Each row was made from one walk, in order. Every step used is in the known rows, and no mark comes twice. Write each row's walk.
Known rows:
dasi/ludelug/dizis/radu: [+0.18 +1.06 -5.46 -1.50 +1.82 -5.76 -5.14 +1.67 +0.39 -0.49 -0.20 +4.06 +0.97 -4.37 +2.24 +1.28 -1.03 +3.44 +5.89]
dizis/radu/dasi: [-0.47 +0.81 +1.38 +0.23 +2.23 -0.95 -0.20 +2.86 -0.67 -1.49 -4.22 -0.91 +4.37 -2.80 +1.32 -2.08 +2.80 +3.45 +3.95]
potiz/radu/dizis/nakopir/dasi/ludelug: [+4.80 +1.02 +2.01 +3.07 +4.32 +3.87 +4.04 +1.95 -5.96 -1.22 -2.89 +3.97 -1.76 -0.73 +0.27 -0.86 +0.56 +1.41 +2.78]
ludelug/dizis/radu/dasi/nakopir: [+0.47 +1.37 +0.89 +0.80 +2.08 -3.54 +1.18 -0.59 +1.31 -3.58 -1.71 +1.09 +0.35 -1.09 +1.51 +1.01 +1.47 +2.50 +5.52]
potiz/radu: [+1.91 +1.46 +0.39 -2.58 +1.32 -1.92 +0.96 +3.55 -2.82 -2.72 -1.45 +1.49 +5.54 -2.23 +2.54 -5.12 +1.66 -0.05 +4.64]
potiz/guguba/duven/ludelug/dizis/radu/dasi/nakopir: [-4.18 -4.16 +5.77 +2.65 +5.19 -2.18 -4.37 -1.38 -1.12 -4.69 +2.58 -1.47 -0.24 +0.50 -0.52 +0.03 +1.78 +0.89 +5.73]
duven/ludelug: [-1.70 +3.68 -0.99 -2.32 +0.15 -1.93 -3.20 +2.17 -1.20 -0.92 -0.71 -1.17 +2.32 -0.22 +0.94 -1.18 -3.18 +0.07 +2.87]
guguba/duven/ludelug/dizis: [-3.54 +0.08 +0.99 -4.35 -0.98 -1.43 -4.11 -0.85 +0.09 +1.40 +2.56 -3.36 +1.75 +0.21 +0.68 +4.38 -1.87 +2.15 +5.39]
potiz/radu/dizis/ludelug: [+1.38 -2.21 -0.49 -1.54 +0.27 -2.94 +2.55 +3.93 -3.13 -1.23 -3.11 +1.18 +3.33 -3.10 +0.38 -0.51 -1.17 +3.98 +2.43]
dizis/radu/dasi/ludelug: [+0.82 +0.59 +0.41 -0.48 +4.51 -2.20 -2.89 +3.65 -1.45 -0.89 -3.23 +3.25 +0.93 -2.50 +0.71 -1.38 +2.36 +5.55 +4.83]
dasi/nakopir/dizis/ludelug: [-1.16 +1.79 -1.68 +2.08 -3.34 -4.17 -0.12 -0.72 -1.26 +0.49 -2.79 +1.80 -1.76 +2.63 +3.12 +1.71 +1.31 +0.65 +3.92]
ludelug/dizis/nakopir/dasi: [+1.54 +5.50 -0.66 +2.30 -2.28 +1.95 +2.12 +0.12 -0.67 -1.38 -3.09 -2.06 +0.40 +0.23 +0.57 +2.91 -0.53 -2.80 +3.80]
duven/ludelug/dizis/radu/dasi/nakopir: [-2.08 -0.02 +1.68 +1.93 +3.10 -3.42 -0.40 -1.32 +0.01 -3.63 +0.40 +1.33 -1.30 -0.28 +0.46 +1.04 -2.33 +2.23 +3.31]
dasi/nakopir/dizis/radu: [-1.35 +1.43 -1.99 +3.98 +0.12 -2.14 -0.34 -2.68 -1.26 -0.03 -1.96 +2.25 +0.24 -0.08 +6.19 -1.60 +3.54 +0.36 +4.49]
guguba/duven/ludelug: [-3.33 +0.78 +2.48 -3.31 -0.03 -0.46 -5.33 +0.02 -0.91 +1.55 +1.25 -4.25 +2.41 +0.98 +1.11 +0.63 +1.40 +2.39 +4.23]
potiz/guguba/duven: [-1.24 +1.04 +2.31 -2.74 +1.21 -0.77 -5.61 +2.89 -0.92 -1.95 -0.54 -4.26 +5.04 -0.26 +1.06 -2.29 +4.73 -0.99 +7.39]
radu/dizis/nakopir: [+2.86 +5.78 -3.48 -0.56 +0.06 +2.07 +1.52 +0.25 +1.89 -0.87 -3.25 -5.08 +1.40 -0.60 +1.40 +1.77 -0.44 +0.66 +3.78]
guguba/duven/ludelug/dizis/radu/dasi: [-4.88 -4.03 +4.37 -0.82 +2.18 -0.38 -2.71 -1.10 -0.95 +0.79 +1.08 -2.81 +2.24 -1.58 -0.15 +3.77 +0.36 +5.24 +4.42]
duven/ludelug/dizis/nakopir/dasi: [-1.05 +4.21 +0.09 +3.41 -1.37 +1.94 +0.54 -0.52 -2.10 -1.35 -0.94 -1.87 -1.21 +0.99 -0.50 +2.89 -4.30 -3.00 +1.57]

Which walk is each row?
[+1.73 +2.58 +0.32 -5.05 +2.05 -1.63 +0.57 +4.23 -0.83 -0.70 -1.82 +3.46 -1.08 -0.06 -1.27 +4.31 -3.20 +3.64 +7.08]	radu/dasi/ludelug/dizis
[+0.00 +4.26 -0.67 +0.43 -1.16 -0.56 +1.80 -1.30 -1.36 +0.35 -1.93 +1.93 -0.92 +2.89 +4.83 +0.27 +1.19 -0.98 +5.89]	dasi/nakopir/dizis
[-0.97 +1.46 -4.40 -0.86 -0.52 -4.38 -2.50 +0.76 +1.33 -1.27 -1.31 -0.19 +4.24 -4.63 +3.11 +0.47 -0.37 +1.37 +4.90]	ludelug/dizis/radu
[-0.11 +0.23 -0.92 +1.66 +1.49 -2.69 -2.39 +1.90 -3.35 +0.14 -2.23 +6.15 -0.62 -3.53 +1.62 +1.88 -0.36 +2.68 +4.35]	nakopir/dasi/ludelug/dizis/radu
[-2.75 -1.05 +1.90 +2.34 +0.81 +2.00 +2.90 +1.09 -3.41 +1.45 -4.63 +1.10 +2.67 -1.40 +3.30 +0.31 +1.72 +2.94 +4.24]	nakopir/dizis/radu/dasi
[-2.41 +1.29 +3.50 +2.48 -1.30 +3.33 -1.48 -3.03 -1.85 +1.04 +0.95 -4.92 -0.84 +2.12 -0.34 +4.93 +0.39 -0.83 +2.83]	guguba/duven/ludelug/dizis/nakopir/dasi
[+2.56 +5.03 +1.04 +2.93 -0.36 +5.12 +4.28 +0.50 -2.04 -0.08 -5.37 -3.04 +0.01 +0.15 +0.57 +2.48 -0.04 -0.10 +2.40]	radu/dizis/nakopir/dasi
[-2.24 +0.77 -2.58 +0.47 -4.36 -2.52 -0.23 +1.89 -2.40 +2.36 -4.01 +0.68 +1.29 +0.36 +2.53 +2.46 -0.61 +1.40 +3.55]	nakopir/dizis/ludelug
[+3.58 +1.32 +3.05 +3.70 +2.18 +5.22 +6.68 +1.10 -5.04 -1.85 -3.98 -0.16 +1.77 -1.01 +0.90 -1.65 +1.05 -0.63 +2.03]	potiz/radu/dizis/nakopir/dasi
[+0.05 +2.86 +3.85 +0.62 +0.40 +1.98 +5.17 +0.00 -2.44 -0.17 -3.42 +1.95 -1.70 +3.97 +2.66 +1.46 +1.40 +0.71 +5.82]	radu/dasi/nakopir/dizis
[+0.88 +2.06 +2.36 +1.79 +3.07 -2.64 +0.05 +0.15 +0.44 -3.43 -2.96 +0.24 +1.24 -0.59 +2.00 -2.84 +4.64 +2.87 +4.36]	dizis/radu/dasi/nakopir
[-5.17 -2.76 -0.22 -0.79 +0.48 -2.99 -6.16 -2.33 +0.25 +1.06 +2.56 -2.85 +2.89 -2.62 +2.04 +2.66 +0.32 +3.37 +4.27]	guguba/duven/ludelug/dizis/radu
[+3.20 +6.12 -0.34 +2.53 +1.10 +1.45 -1.75 +1.68 -2.49 -0.61 -3.24 +1.25 -1.97 +1.05 +0.39 -0.16 +2.20 -0.42 +3.45]	dizis/nakopir/dasi/ludelug
[-1.45 -1.52 +0.60 +1.68 +3.12 +0.53 +0.38 +1.91 -4.30 +2.27 -3.47 +5.21 -0.88 -0.95 +2.67 +1.04 +1.18 +4.98 +5.10]	nakopir/dizis/radu/dasi/ludelug
[+0.07 -2.99 +4.88 +3.13 +0.43 -1.47 +6.05 +1.29 -5.45 -1.74 -3.09 +4.66 -1.02 +2.68 +1.39 -1.00 +2.20 +2.03 +3.69]	potiz/radu/dasi/nakopir/dizis/ludelug
[-2.18 +2.19 -1.03 -0.92 -0.99 +0.18 -4.27 -3.38 +2.06 +0.31 +2.94 -6.86 +0.60 +1.37 +0.31 +4.37 -0.29 +0.04 +4.45]	guguba/duven/ludelug/dizis/nakopir
[+1.34 +3.00 +0.33 -1.80 +0.17 -1.12 -0.28 +3.30 -3.56 +0.50 -2.35 +5.47 -1.77 -0.53 +0.16 +3.73 -2.53 +1.14 +5.43]	nakopir/dasi/ludelug/dizis
[+3.09 +4.63 -1.60 -1.51 +2.07 +0.07 +0.26 +1.53 +1.08 -1.85 -1.39 +0.25 -2.32 +0.95 -1.40 +4.09 -1.56 +1.85 +6.11]	radu/dasi/ludelug/dizis/nakopir
[-0.84 +0.68 +2.73 +2.16 -1.76 -1.63 +3.38 +0.52 -2.32 +0.00 -4.35 +1.74 -2.55 +3.69 +1.10 +2.91 +1.36 +2.40 +4.01]	radu/dasi/nakopir/dizis/ludelug
[+2.36 +5.04 +3.48 -1.62 +1.67 -1.06 +2.16 +1.72 +0.31 -3.10 -2.93 -0.17 +0.00 +2.54 +0.68 -0.97 +2.56 +1.27 +5.46]	radu/dasi/nakopir
